Each row comes from the steps of one walk. Every step used is in the known rows, and no mark comes twice. Write the walk behind each row, first mark first.
In the rows, 128 means zero.
Known rows
v > u > j: [126 134 143 144 149 136 123 102  95 126 155 152 130 152 123 106 100 154
 114 160 175 140 199 140 164 165 112 127 107  82 181 127 153 124 114 132
 142 130 109 134 106 113 151 104 118 145 163 105 152 101 154 118 122 103
 106]
v > u > a > y: [131 133 136 156 143 125 127  85  99 149 147 156 137 153 141 105  98 169
 111 158 176 163 184 156 165 172 128 123 115  77 138 136 154 119 117 169
 176 136 117 150 119 114 144 105  92 138 151 113 138 125 149 100 117 112
  94]
v > u > a > l: [115 134 141 142 140 144 125  89 111 146 165 152 133 153 125 109  99 173
 112 159 183 153 180 171 176 166 119 116 115  84 139 131 105 120 118 163
 152 136 111 138 113 117 145 102 106 138 147 110 148 120 158 104 116 111
  83]
k > u: [107 124 145 155 156 128 120  98 117 108 164 141  93 142 121 140  77 169
 138 161 115 132 172 148 163 167 151 126 110 106 162 107 158 140 115 126
 158 137 106 186 118 118 113 157 108 109 163 123 148 109 139 136 104 109
  67]
y > a > l > j: [ 85 155 162 103 169 135 108  59 114 113 178 135  79 172 128  90  97 189
  54 153 125 106 196 166 205 107 114 111 113  79 157 123 131 134 138 129
 168 130  98 132 127 119 137 152  84 126 122 125 138  88 147  84 134 153
 116]
y > a > l > j > u > k: [ 88 159 164 112 172 133  91  65 117 111 176 162  82 170 121  94 103 192
  55 158 127 106 195 162 208 113 101 114  99  88 160 113 123 144 129 128
 161 130  98 134 112 118 145 158  87 135 114 120 141  88 155  84 134 157
 106]
b > u > j > l > a > y: [ 81 137 182 129 141 112 120  56 123  89 136 192  85 158 139 143  96 170
 111 153 144 138 188 124 175  90 127  99 109  87 183 159 171 129 104 116
 132 134 111 152  93 107 148 104  60 128 136 120 146 136 118 107 137 133
 152]
h > z > k > u: [110  67 176 145 128 121 100  92  56 104 174 148  88 156 133 140  45 199
 147 121 106 119 166 135 171 113 115 121 129 116 147  93 156 130 124 128
 188 143 121 150 118 133 130 175 108 160 144 151 130  78 144 159 120 132
 103]
b > u > k: [ 84 132 171 168 129 130  97  90 101 116 152 192  86 157 136 143 102 180
 146 136 108 133 169 153 172 115 111 132 120  99 191 129 146 153 119 126
 122 127 115 129  99 119 151 118  68 123 135 122 147 123 128 122 129 143
 129]
k > z: [114  92 175 128 157 109 120 107  97 105 138 129  95 153 113 112  76 186
 121 107 117 109 169 127 163 137 106 116 133 102 159 128 158 146 112 109
 153 128 114 110 116 121 147 158 109 123 163 145 180  94 112 166 161 128
 120]
u > v: [102 130 142 165 152 147 131 101 133 166 155 122  98 141 117 128  98 172
 144 140  76 102 179 134 171 139 146 127 122  98 196 134 117 175 116  98
 148 100 106 120 112 120 145 149 103  95 165 128 156 120 117 112 146 132
 145]
l > j > u: [105 115 191 126 177 121 110  92 165 108 162 186  98 133 118  52  93 165
 103 131 112 120 150 179 167 133 113 128  95 103 169 105 173 154  96 120
 185 131 113 112  98 105 151 171 140 131 154 131 145  87 160  94 120 153
 123]
y > a > l > j > u: [ 89 158 167 104 176 129 109  61 128 110 176 154  81 169 124  91  97 186
  52 161 121 110 194 166 205 106 112 109 105  86 153 111 134 137 128 130
 165 127 100 134 113 116 144 156  91 135 123 123 138  88 156  80 135 159
 112]
b > u > j: [ 77 132 179 134 139 131 134  86  96  98 148 184  76 155 135 141  97 170
 118 143 139 128 176 130 165 104 120 123 117  91 180 132 165 132 119 131
 109 129 105 141  97 115 154 100  77 122 149 121 149 118 129 120 129 135
 147]
z > k > u > b: [102 118 146 158 124 126  95  84 118  83 193 129  93 158 109 135  40 185
 164 143  82 130 159 145 169 116 131 139  94 117 134  92 138 101 114 138
 166  98 120 173 124 134 127 169  96 132 156 132 144  95 137 158 112 131
  94]
l > a > y > n: [108 153 172 119 162 114 116  58 104  90 143 148 108 152 157 119 104 158
 130 117 119 126 200 129 182 113 126 127 118  73 166 126 184 136 111  53
 199 132 114 151 112 105 144 169  79 108 135 134 126 127 121 104 117 128
 120]
v > u > j > l > a: [126 139 145 139 153 127 110  86 125 120 150 160 129 158 111 108 104 151
 110 168 182 147 208 138 174 151 117 105 101  82 185 151 151 126  98 108
 147 135 113 134  98 108 145 106 118 151 154 106 153 115 146 111 133  95
 107]
a > l > j: [ 80 114 175 104 146 143 102  59 143 111 178 140 109 137 139  64  83 183
 105 126 125 100 165 183 194 118 114 111 107  87 171 131  95 133 122 137
 176 133 110 130 126 100 131 165 112 115 146 131 150  89 151  95 113 148
 117]
n > u > a > l: [ 83 132 173 142 135 133 120  82 113 141 183 197  76 135 127 107 104 171
 105 139 153 122 153 134 184 131 146 115 122 105 139 116 118 149 113 159
 141 122 100 164 111 112 147 126  28 100 143 137 149 127 138 124 115 132
 111]
a > y > n: [118 141 154 120 153 112 116  50 100  98 128 140 120 134 178 108  99 159
 146  86 112 116 187 124 173 132 134 132 113  80 167 124 190 145 114 151
 199 126 115 171 112  94 139 173  71  98 139 129 118 101 107 107 120 136
 134]
k > z > h: [108 103 187 127 139 128 125  97  91  98 132 127  93 153  99 115  60 197
 126 103  91 113 163 154 164  95  92 121 125 105 140 108 155 154 101 109
 153 130 119 108 117 140 144 165  93 155 159 143 179 104 111 166 167 138
 123]
u > m: [101 132 154 124 155 142 125  91 128  83 158 162  97 150 123 125 103 173
 149 139 136 106 179 152 164 157 106 134 138 106 157 128 205 151 120 122
 166 120 105 134 103 109 158 143 119 130 121 162 170 108 136 134 101 136
 117]
l > a > y: [108 141 173 137 159 110 121  61 114 107 147 150 109 160 158 120  97 165
 111 156 122 128 197 134 176 115 133 119 117  76 164 132 181 123 112  52
 196 131 116 152 117 106 144 161  81 116 145 139 134 133 138  99 114 134
 118]
v > u: [134 127 139 160 151 132 123  99 126 141 158 147 135 158 132 100  98 155
 135 159 134 154 189 164 163 161 127 129 118  88 177 119 153 133 110 134
 162 123 120 126 110 114 144 114 117 143 164 115 138 108 156 111 127 110
  95]
l > j > u > b: [100 121 184 117 179 125 119  97 168  94 159 164  92 127 112  53  92 172
 120 131  96 131 148 175 170 137 108 132  82 101 151 112 171 146 105 135
 174 113 114 117 106 103 162 165 141 138 158 132 133  88 157  97 114 155
 119]
l > a > y > n > u > b: [102 155 172 120 159 116 122  59 109  82 145 151  98 143 153 111 106 163
 138 116 105 136 194 119 188 109 129 128 108  78 156 125 185 137 111  65
 192 113 117 164 119 102 153 159  53 112 142 138 116 130 118 110 114 126
 117]
y > a > l: [ 89 159 154 111 165 135 113  61 109 116 176 131  79 180 131 124 102 182
  66 170 121 103 202 147 204 109 123 108 118  85 155 120 124 130 138 132
 147 126  98 144 115 120 138 149  79 122 125 125 136  95 147  93 133 149
 108]
n > y > a > l: [ 90 149 169 113 178 130 115   4 108 123 196 174  52 175 133  97 104 170
  67 149 117  96 191 154 198 114 131 119 118 107 155 150 146 145 118 143
 164 148 101 153 119 117 137 158 135 122 135 131 127  80 139 109 145 140
 116]
y > n > x: [102 141 169 102 148 143 121 121 106  95 168 137 115 137 138 125 114 137
 165  59 111 107 176 112 176 130 124 144 125  97 179  96 165 174 110 121
 167 129 108 150  98 107 131 179 140  86 135 115 124  78 104 138 131 116
 129]
a > l > j > u > k > z: [ 85 110 182 111 151 128  83  69 140 101 167 172 113 136 118  66  84 196
 103 122 126 102 162 175 198 122  90 110  92 102 168 116  90 145 107 128
 171 131 115 123 108 103 146 175 118 134 142 126 167  87 148 108 127 153
 105]
a > y: [115 127 156 145 148 106 118  53 113 124 135 146 120 148 178 109  88 166
 122 144 116 120 181 129 165 134 143 122 115  86 164 133 186 129 117 152
 194 122 118 171 121  99 138 162  72 110 152 133 129 111 130 101 116 149
 130]
h > z: [114  75 182 127 149 132 125  97  63 123 149 139  88 150 146 130  88 182
 134 121 114 113 169 132 166 135 114 112 141 101 162 119 169 154 131 127
 172 150 114 126 112 117 146 163 124 146 147 152 122  82 148 137 121 138
 117]
v > u > m: [128 133 135 146 149 139 126  98 130 112 159 165 134 156 125 103 101 167
 145 156 150 151 198 169 166 172 109 132 128  93 165 123 186 138 112 133
 173 119 119 125 107 112 156 104 120 162 139 134 156 112 152 119 115 111
  93]
n > y > a > l > j > u: [ 90 146 183 108 188 124 110   5 126 117 196 196  54 168 126  75 101 172
  58 147 114 102 185 168 200 110 124 122 106 111 153 139 151 151 107 141
 173 146 103 147 109 114 143 162 147 132 133 129 127  75 149  99 147 147
 114]
u > j > l > a > y: [100 141 167 113 157 117 100  60 118  95 140 159  99 148 120 126 106 152
  94 159 183 104 199 103 178 129 124  92  96  85 184 168 163 128 102  99
 143 143 100 156  94  98 143 149 103 119 138 121 161 115 123 115 126 119
 142]
v > u > a > l > j: [113 129 146 138 142 143 120  88 115 145 165 153 133 147 122  84  97 178
 103 149 182 153 178 184 179 165 113 119 112  80 143 135 109 122 120 162
 165 140 110 131 122 116 144 105 111 141 146 111 151 113 158  99 117 113
  89]
l > j > u > k > z > h: [101 113 197 135 161 124  87  96 134 102 150 190 101 130  96  56  83 192
 106 112 108 116 151 185 173 121  80 135  89 107 165 100 159 170  92 112
 182 138 117 102 103 120 156 181 125 155 144 127 165  89 147 116 134 155
 121]
j > u > k > z: [116 120 175 155 166 109  82 113 125 108 144 208 102 143 100 127 104 175
 130 144 117 112 159 131 171 154  92 128  94 125 170  93 145 164  91 110
 134 123 114 127  65 110 167 176 127 138 149 125 170 100 145 139 137 148
  97]

Write each row's walk
[ 99 134 152 136 158 121 107  85 114  88 155 155  89 141  99 145  81 165
 115 172 162 124 191 121 172 159 142 103  93  98 172 136 155 133 103 100
 143 148  96 194 108 110 115 151 108 114 153 113 161 115 126 134 111  94
  76]	k > u > j > l > a
[101 146 165 100 160 119  99  59 111  81 136 155  99 143 119 124 108 150
 105 132 181 102 201 100 182 126 118  98  94  81 186 166 165 135  99  97
 145 144  98 157  91  95 141 153  99 112 132 117 154 109 110 118 127 115
 142]	u > j > l > a > y > n
[112  68 183 138 128 125 102  89  60 112 172 145  90 162 140 133  56 192
 143 112 104 108 162 134 168 104 106 121 136 112 153 100 157 130 124 126
 185 138 122 124 115 130 143 175 113 159 142 157 129  75 147 154 125 146
 128]	h > z > k
[ 99 122 157 151 126 118  77  72 114  80 191 161  94 162 102 141  45 176
 129 151 134 116 178 133 173 104 127 121  95 110 157 106 139 101  98  98
 164 128 112 171 108 132 121 169  97 132 143 125 167 103 134 155 121 118
 106]	z > k > u > j > l > a
[104 157 169 134 158 114 121  60 109 106 147 160 103 143 151 115 105 165
 132 115 103 126 202 119 188 107 136 128 119  78 176 125 174 153 105  46
 198 118 113 154 113 107 149 160  49 105 141 134 127 139 110 104 128 125
 131]	l > a > y > n > u > v
[114 140 164 116 161 101  90  41 174  97 135 153 106 149 135 120 104 151
 129 134 125 130 196 131 186 112 145  79 104  88 183 168 167 146  84  91
 186 133 118 148  93  92 131 171  91 114 125 129 132 130 109 104 140 120
 133]	j > l > a > y > n
[130 141 144 140 151 117 110  72 121 117 141 163 136 155 126 105 100 156
 107 169 183 149 212 133 173 150 120 102  98  78 184 152 159 122  99 117
 162 135 115 145 101 105 146 109 104 153 151 104 148 119 142 104 132  99
 110]	v > u > j > l > a > y
[110 138 167 114 152 105  93  56 174  99 142 155 114 152 136 124 105 148
 128 132 126 132 195 121 189 105 148  80 106  92 181 162 169 152  84  89
 191 133 119 156  94  91 124 175 107 112 126 125 131 126 107 106 144 119
 132]	j > l > a > y > n > x
[111 111 158 161 143 123  69 114  68 119 145 152 104 149 105 124  97 191
 134 109 132  96 171 128 174 161  82 132 119 104 184 136 132 164 117 105
 141 134 111 115 115 122 146 168 102 122 140 131 183  95 116 165 142 131
 109]	u > k > z
[132 125 144 172 132 135  91 108  84 133 145 154 139 158 104 105  90 186
 139 131 131 147 189 166 172 153  83 135 112  94 176 119 134 151 105 119
 154 130 124 112 113 133 149 124  99 171 152 111 167 110 137 140 148 111
  88]	v > u > k > z > h
[ 84 159 163  96 176 132 114  64 132  99 175 140  75 166 120  92  98 191
  62 164 109 115 189 162 207 108 109 112  95  87 141 117 130 133 135 139
 158 111 101 136 118 115 150 151  91 139 126 124 129  88 153  80 130 157
 106]	y > a > l > j > u > b
[129 133 130 147 150 139 136 105 133 119 158 116 123 150 122 102 102 165
 159 161 108 168 183 155 168 166 121 130 100  86 152 132 148 121 119 153
 147  95 124 134 122 113 156 104 117 152 174 116 121 109 152 115 118 110
  87]	v > u > b
[107  71 171 140 129 124 107  94  59  93 172 133  83 154 129 143  45 204
 155 120  91 127 163 131 172 116 111 121 121 117 137  98 156 124 129 137
 182 129 123 155 123 133 135 171 109 165 149 150 123  76 143 162 117 132
  97]	h > z > k > u > b
[103 151 162 131 148 134  89  92  91 100 161 175  88 124 127 106 124 148
 167  55 112 107 172 123 186 138 118 147 119 100 192 102 156 187 106 123
 150 122 106 147  98 107 146 164  51  91 130 125 132  99 104 143 127 115
 120]	y > n > u > k
[ 96 136 177 137 144 109 106  62 123 112 162 205  80 136 129 103 107 150
  98 150 155 120 183  96 180 115 146 101 104 101 183 139 172 150  94 114
 151 122 106 170 100  97 149 130  26 115 149 132 146 126 122 122 129 120
 139]	n > u > j > l > a > y
[ 92 152 167 105 146 140 115  81  97 102 164 169  84 122 129 106 115 155
 147  60 139 113 167 131 192 132 129 133 122  95 154 106 136 167 111 147
 147 127 100 155  99 106 145 152  49  84 129 129 131 107 108 133 121 116
 118]	y > n > u > a > l
[128 140 141 141 138 129 130 100  94 141 152 157 146 146 142 109 103 164
 123 127 176 161 187 142 170 166 125 130 115  80 142 126 156 131 115 167
 184 136 114 159 115 113 142 113 104 131 144 103 132 114 135 106 123 106
 100]	v > u > a > y > n > x
[111 140 167 123 156  98  91  39 177 101 139 169  99 146 133 111 106 150
 128 134 122 136 194 126 189 106 151  78 105  90 183 164 170 155  80  92
 184 129 120 155  92  90 132 164  65 115 128 133 130 135 106 106 143 117
 130]	j > l > a > y > n > u
[113 126 181 155 159 119  85 107 123 103 140 206 103 144  94 129  93 180
 131 142 103 113 159 145 171 131  86 131  90 126 160  84 144 169  86 109
 134 123 119 123  67 122 168 179 118 155 143 123 169 106 147 139 140 152
  98]	j > u > k > z > h
[ 80 119 177 114 155 141 105  64 166 118 173 165 110 135 124  70  86 187
 107 134 106 102 165 180 197 117 114 110  93  99 173 117  85 149 108 128
 172 121 111 127 105 101 144 169 118 124 148 126 153  97 151  85 124 157
 115]	a > l > j > u > v
[132 134 132 177 140 135  87 106 100 147 159 161 139 156 122 108 108 166
 141 154 146 144 191 160 170 177 106 136 110  90 192 125 134 147 112 128
 153 131 120 125 110 119 147 120 110 148 151 106 148 109 153 119 124 111
  88]	v > u > k
[103 118 143 178 120 128  90  87 119 116 193 143  99 159 108 137  38 187
 154 142  82 116 170 147 169 113 140 136 107 117 164  90 122 126 105 113
 173 106 116 160 119 138 123 169  90 120 159 128 163 106 128 149 132 127
 112]	z > k > u > v
[104 157 172 137 155 113  98  60  92  94 148 170 105 146 153 115 112 163
 131 112 121 126 199 121 189 116 123 131 113  80 174 123 177 149 108  51
 197 129 115 157 112 105 148 167  49 110 130 134 129 132 119 110 118 125
 117]	l > a > y > n > u > k
[ 97 139 167 111 160 123 102  73 121  94 147 156  91 150 105 131 108 149
  97 160 182 101 194 110 176 130 121  92  99  88 185 167 152 131  99  89
 127 143  97 143  92 102 142 146 117 116 141 122 165 113 127 122 125 115
 139]	u > j > l > a
[102 157 177 118 157 112 116  57  90  87 146 167 102 146 154 114 107 158
 118 116 138 124 202 110 185 109 125 127 114  75 169 125 189 137 109  54
 188 132 111 164 109 102 149 157  54 110 138 133 129 130 117 109 116 123
 127]	l > a > y > n > u > j
[ 88 125 153 134 148 138 117  86 104 113 172 148  91 131 111 122  72 190
 110 151 164 132 162 170 180 170 137 118 105  97 128 120 116 130 123 155
 164 154  95 191 131 119 114 150 101 105 144 120 159 113 139 121  95 110
  60]	k > u > a > l > j
[127 132 139 140 151 128 112  87 126 125 150 157 129 152 113 106 103 150
 115 165 180 142 201 138 169 161 119 104 101  87 186 149 148 129  99 139
 141 133 111 135  97 105 144 107 119 149 158 103 149 106 145 114 133  99
 111]	v > u > j > l
[100 131 160 114 155 127 102  77 123 103 148 153  92 144 110 127 105 148
 103 155 178  94 185 109 170 141 124  95  97  94 187 164 151 135 102 132
 121 141  96 146  90 100 139 148 118 111 145 118 165 101 124 126 127 121
 141]	u > j > l
[ 84 141 174 133 136 122 137  70  97 108 136 183  83 148 153 140  97 180
 129 113 140 148 167 145 169 110 131 122 126  86 142 135 167 134 121 167
 147 136 110 155 107 115 151 106  45 107 125 125 133 138 112 108 126 138
 138]	b > u > a > y > n
[105 127 147 153 121 117  87  72  89  92 182 155 102 152 123 137  44 184
 144 114 129 125 164 142 170 118 132 138 104 108 128  91 143 106 110 150
 185 128 113 183 119 131 122 174  75 119 135 127 152 105 123 151 114 127
 101]	z > k > u > a > y > n
